Known rows, with every way that one mark hangs from another
Z129(Z140(Z586)): [  8.9 -24.1   4.4   0.3 -14.8 -12.3  -6.5 -15.3 -16.4   0.2 -20.3 -24.3
 -26.6   7.7  -9.8  41.3  -5.9   2.6  -6.4  -6.8 -14.0]
Z947(Z140): [ 16.0 -32.2  15.7   2.2 -10.6  -8.8  -8.7 -17.7 -31.0  -5.4 -13.7 -30.7
 -24.1   6.5 -17.6  40.5 -17.6   8.1  -6.0  -0.9 -14.6]
Z468(Z140(Z11 Z129 Z798 Z886)): [ 23.2 -17.8  15.9  -6.0  15.3  -6.6  -7.0   0.0 -20.4   7.2  -3.3   7.0
  -9.9   9.9  -5.1  23.3   6.4   2.1   3.0 -20.2 -48.0]
Z468(Z140(Z11 Z129 Z586 Z798 Z886 Z985)): [ 25.4  -6.3   3.2  -5.8  23.4 -22.8 -10.8  18.2  -8.8  -0.6   1.8  13.1
 -10.6   6.6   1.3  21.9  11.2  -2.2  17.6 -17.9 -64.6]
Z468(Z140(Z586)): [ 16.7 -33.6  -1.5  11.5 -21.5 -15.3 -13.3  -5.1 -27.5   5.1 -12.3 -37.3
 -28.2   3.2 -12.4  38.0 -11.6   6.5  -5.1  -3.6 -20.1]
Z798(Z140(Z11 Z129)): [ 17.3 -21.4  16.6  -8.0  21.5  -3.9  -6.4  -5.8 -11.7   4.8 -16.3 -21.8
 -16.0  13.6 -15.5  34.4  -4.6  -3.6  -1.2  -9.4 -30.9]
Z947(Z140(Z798 Z886 Z985)): [ 21.4 -14.3  11.0  -4.7   0.9  -8.8  -5.5  -3.1 -18.7 -17.2  -1.2   6.5
 -12.8  -0.8  -9.3  32.4  -2.4  10.0   7.8  -8.5 -43.1]
Z297(Z140): [ 13.2 -22.0  10.9   3.6  -7.5  -5.8  -2.4 -24.0 -23.5  -1.7 -20.1 -24.6
 -21.7  -3.1 -31.7  41.1 -14.0   3.6  -7.3  -1.1 -20.9]
Z795(Z947): [ 13.8 -37.9  14.9  11.3 -14.7  -5.8  -9.7 -21.2 -24.4   6.7 -13.9 -30.9
 -26.3 -11.4 -16.3  35.2 -13.7  17.7  -3.0 -20.4  -5.6]
Z947(Z140(Z11 Z129 Z468 Z586 Z798)): [ 25.7  -4.4  21.6  -5.7  33.9 -28.2 -13.2  13.6  -8.5 -10.3  -8.4  -3.4
 -13.9   2.0  -0.9  23.8  -3.1   0.1  22.5 -16.3 -42.3]
Z985(Z140(Z11 Z129 Z468 Z586 Z886)): [ 26.3 -11.6  24.9  -5.6  22.8 -13.3 -14.2   9.6  -1.4   5.6 -15.7   9.0
 -26.0 -10.9   3.2  28.2   7.6   0.5  10.5 -34.2 -44.0]
Z140(Z11 Z886): [ 29.0 -21.7  20.6  -4.5  -2.3   0.9  -8.8 -12.1 -15.5   5.9  -8.4  -7.2
 -12.1   2.8  -9.7  32.3  -0.5  10.2  -2.5 -15.2 -27.1]
Z947(Z140(Z11 Z129 Z468 Z798 Z886 Z985)): [ 31.4   1.1  26.8 -14.6  38.5 -17.2  -7.9  14.7  -5.6 -16.8  -4.1  21.8
  -4.3  -2.0  -0.9  23.8   9.0   3.6  25.1 -24.1 -57.5]
Z11(Z140(Z129 Z468 Z586 Z798 Z886 Z985)): [ 21.5   6.6   8.1  -1.3  27.2 -18.3 -11.3  31.5   3.2 -19.9  -3.7  16.7
 -20.9 -12.6   0.9  22.4  13.0   4.1  24.3 -30.0 -49.7]
Z11(Z140(Z129 Z886)): [ 13.8 -19.1  17.0   0.5   9.4  -0.5  -9.6   2.1 -17.9  -1.9 -10.2  -3.0
 -27.6   3.0 -10.7  31.6   0.4   5.2  -4.8 -23.0 -26.0]
Z798(Z140(Z129 Z586)): [ 13.1 -23.0   3.6   3.7   3.0 -15.2 -10.3   6.0  -8.4  -4.3 -20.9 -22.6
 -32.4   5.9 -10.5  37.5  -9.3   1.7   0.1 -12.3 -27.3]
Z140(Z11 Z129 Z468 Z586 Z886 Z985): [ 37.0  -3.8  17.4  -4.1  27.5 -23.0 -14.1  22.6   7.7  -7.7 -13.3  14.6
 -14.6  -8.3   2.8  24.6  11.1   5.8  26.0 -32.2 -48.4]
Z468(Z140): [ 16.6 -38.4   7.6   9.3 -20.0  -3.4  -9.5 -17.9 -32.9   7.2 -13.6 -37.4
 -23.1   3.8 -19.7  37.6 -11.5   7.1  -9.1  -3.1 -14.6]
Z11(Z140(Z798)): [ 10.5 -16.6   9.8   5.3   2.8   1.6  -5.7  -7.0 -22.9  -5.6  -2.3 -21.6
 -16.8   3.1 -21.4  29.2  -5.4   3.4  -1.8  -5.3 -18.8]
Z5(Z140(Z11 Z129 Z468 Z586 Z798 Z886)): [ 30.2   2.0  28.0  -5.0  37.9 -21.3  -7.3  19.5  -2.1 -12.3 -14.1  19.4
 -15.1  -3.4   9.1  27.6  14.5   1.9  22.8 -32.0 -47.3]

Rows
[ 28.6  -7.0  18.0  -6.9  30.9 -11.5  -5.4   3.7  -1.1  -6.6  -2.7  28.1
  -6.3   4.2  -6.7  18.1  11.8   4.0  18.4 -23.4 -54.9] : Z140(Z11 Z129 Z798 Z886 Z985)
[ 26.9  -9.0  -0.7  -5.7   5.4 -15.1 -10.3  11.0 -13.3   1.9   5.9  -1.4
  -6.5   3.2  -2.6  27.9   8.3   1.9  12.6  -8.0 -57.9] : Z468(Z140(Z11 Z586 Z798 Z886 Z985))
[ 35.6   4.9  16.9  -5.5  35.5 -22.9 -10.9  25.0  11.6 -12.6  -6.3  28.3
  -8.8  -8.6   4.6  18.0  15.2   6.2  32.0 -33.0 -57.7] : Z140(Z11 Z129 Z468 Z586 Z798 Z886 Z985)
[ 30.4  -0.3  12.2 -12.7  28.5 -16.7 -13.0  29.5   8.3  -8.8 -13.7   3.4
 -13.8  -5.6   2.7  32.3  10.5   0.3  20.1 -24.3 -53.9] : Z798(Z140(Z11 Z129 Z468 Z586 Z886 Z985))
[ 15.4 -30.5   2.9  10.8  -3.8 -23.2 -13.7   1.7 -23.0   4.1 -16.3 -24.6
 -32.6   7.9  -8.6  32.4  -9.6   2.8   0.4 -12.3 -28.2] : Z468(Z140(Z129 Z586))
[ 17.8 -15.7  21.0   0.4  28.0 -25.0  -9.5   3.6 -15.0 -15.6  -9.3  -2.2
 -18.8 -15.3  -5.4  26.5  -5.2   7.3  23.7 -28.7 -35.8] : Z795(Z947(Z140(Z129 Z468 Z798 Z985)))
[ 27.3   7.1  11.3 -16.4  14.7 -14.7  -5.7   9.0   5.4  -9.3  -8.0  15.9
  -2.5  -5.5   4.1  30.2  17.3   2.0  19.5 -20.5 -49.7] : Z129(Z140(Z11 Z468 Z586 Z798 Z886 Z985))
[ 17.3   3.1   5.7   4.0  33.4 -23.4 -12.6  26.4   0.6 -20.4  -6.8  -0.3
 -19.4  -8.2  -9.2  21.7   6.0  -1.2  25.4 -20.2 -41.3] : Z11(Z140(Z129 Z468 Z586 Z798 Z985))
[ 22.7 -11.5   0.4  -0.7  28.5 -28.0 -11.0  11.4 -11.1   0.5  -1.4  -4.7
 -10.8  11.7  -7.4  21.0   4.6  -6.1  18.9  -9.6 -57.2] : Z468(Z140(Z11 Z129 Z586 Z798 Z985))
[ 23.7  -9.1   4.5   4.7  15.0 -21.9  -8.4  14.5   3.7 -15.4  -7.2  26.1
 -22.4  -3.5  -1.1  21.5   6.6   8.2  20.2 -26.7 -51.8] : Z140(Z129 Z586 Z798 Z886 Z985)
[ 39.2  -4.9  14.4  -3.9   9.9 -15.7 -13.6  17.2   3.9  -7.1  -8.2   0.4
 -10.7 -12.0  -1.0  30.6   8.7  10.6  20.8 -21.9 -41.1] : Z140(Z11 Z468 Z586 Z886 Z985)
[  7.8 -30.3  12.8   5.8   5.4 -30.5 -15.5  -2.8 -25.5   0.7 -11.8 -24.1
 -36.4  -2.1  -1.3  36.3 -17.1   6.7   4.9 -21.7 -21.3] : Z795(Z947(Z140(Z129 Z586)))
[ 18.2 -25.3  14.4   8.3  -6.4 -10.1 -12.4  -3.8 -10.4  -0.4 -19.2 -22.5
 -33.4 -16.3  -9.7  35.9  -6.7   5.8   4.2 -19.8 -19.2] : Z985(Z140(Z468 Z586))
[ 28.1  -8.4  18.7 -10.0  33.8 -10.1  -7.8  11.0   0.8  -7.4 -18.1 -14.0
  -9.4   0.1 -13.3  31.9   4.4  -2.4  17.1 -16.1 -40.5] : Z798(Z140(Z11 Z129 Z468 Z985))
[ 25.9 -11.0  10.5  -8.0  25.3 -11.3  -6.4   6.3 -14.6   0.8  -0.7  13.5
  -5.5   7.5  -6.1  21.5  11.5   0.1  13.2 -18.4 -60.6] : Z468(Z140(Z11 Z129 Z798 Z886 Z985))
[ 28.1 -17.6  11.7  -1.8  -4.7  -9.9 -12.4   0.4  -8.6   5.5  -8.0  -5.8
 -17.1   2.3  -3.5  34.0  -0.1  10.5   2.8 -15.9 -32.1] : Z140(Z11 Z586 Z886)
[ 27.1 -20.4  25.3  -4.0  15.4  -7.0  -8.4  -5.4  -9.9   4.8 -13.3   6.5
 -16.8   5.9  -6.1  26.7   2.6   6.6   4.0 -25.0 -33.7] : Z140(Z11 Z129 Z886)
[ 24.5 -16.1  23.9   9.1  15.7 -11.4  -6.6  -0.7  -4.7 -13.3 -19.7   4.5
 -19.4  -8.2 -11.1  21.5  -1.3  10.3  16.1 -28.2 -23.3] : Z140(Z129 Z468 Z798)
[ 20.5 -18.0   7.1   0.7   9.5 -11.2  -5.2   4.4 -16.0  -6.9  -5.2  14.1
 -17.0   1.5  -6.7  25.6   6.9   4.8   8.5 -21.7 -51.9] : Z468(Z140(Z129 Z798 Z886 Z985))
[ 21.3  -2.2  14.6  -9.6  10.7 -14.3  -5.1  -3.5  -2.7  -2.9 -13.7 -10.6
  -6.7   0.6  -3.5  30.1   6.8  -0.2  13.1 -12.5 -30.0] : Z129(Z140(Z11 Z468 Z586 Z798))
[ 22.4  -7.1  10.4  -8.6   1.0 -12.7  -7.2  -4.7 -14.6   5.4  -9.8 -10.0
 -13.6  -1.7 -15.0  38.9  -3.1   1.8  -0.8  -6.7 -43.0] : Z297(Z140(Z11 Z586 Z886))
[ 31.0  -5.0  21.6 -15.2  30.3  -5.3  -7.8  17.5   2.5  -8.1 -16.3   4.6
  -9.5  -4.6  -4.5  32.2  11.8   0.7  14.8 -23.4 -48.7] : Z798(Z140(Z11 Z129 Z468 Z886 Z985))
[ 21.7 -14.1  -1.4  -6.7  11.1 -13.8  -9.8   5.9  -5.4  -1.6  -7.7 -31.7
 -11.4   7.7 -12.9  37.9  -2.7  -3.2   8.9   2.5 -41.9] : Z798(Z140(Z11 Z586 Z985))
[ 33.1  -2.0  23.0  -3.1  37.7 -13.1  -1.5   2.8  -8.3 -17.0 -10.3  -4.0
  -0.7  -2.7 -10.6  30.9  10.9  -0.3  23.4 -12.0 -39.2] : Z5(Z140(Z11 Z468 Z798 Z985))
[ 15.1 -23.3  15.8  -0.3  23.9 -18.7 -12.6  -6.3  -9.6  12.1 -12.8 -11.4
 -28.2   6.1  -9.1  28.3  -3.4  -8.2   4.1 -18.1 -39.2] : Z985(Z140(Z11 Z129 Z586))
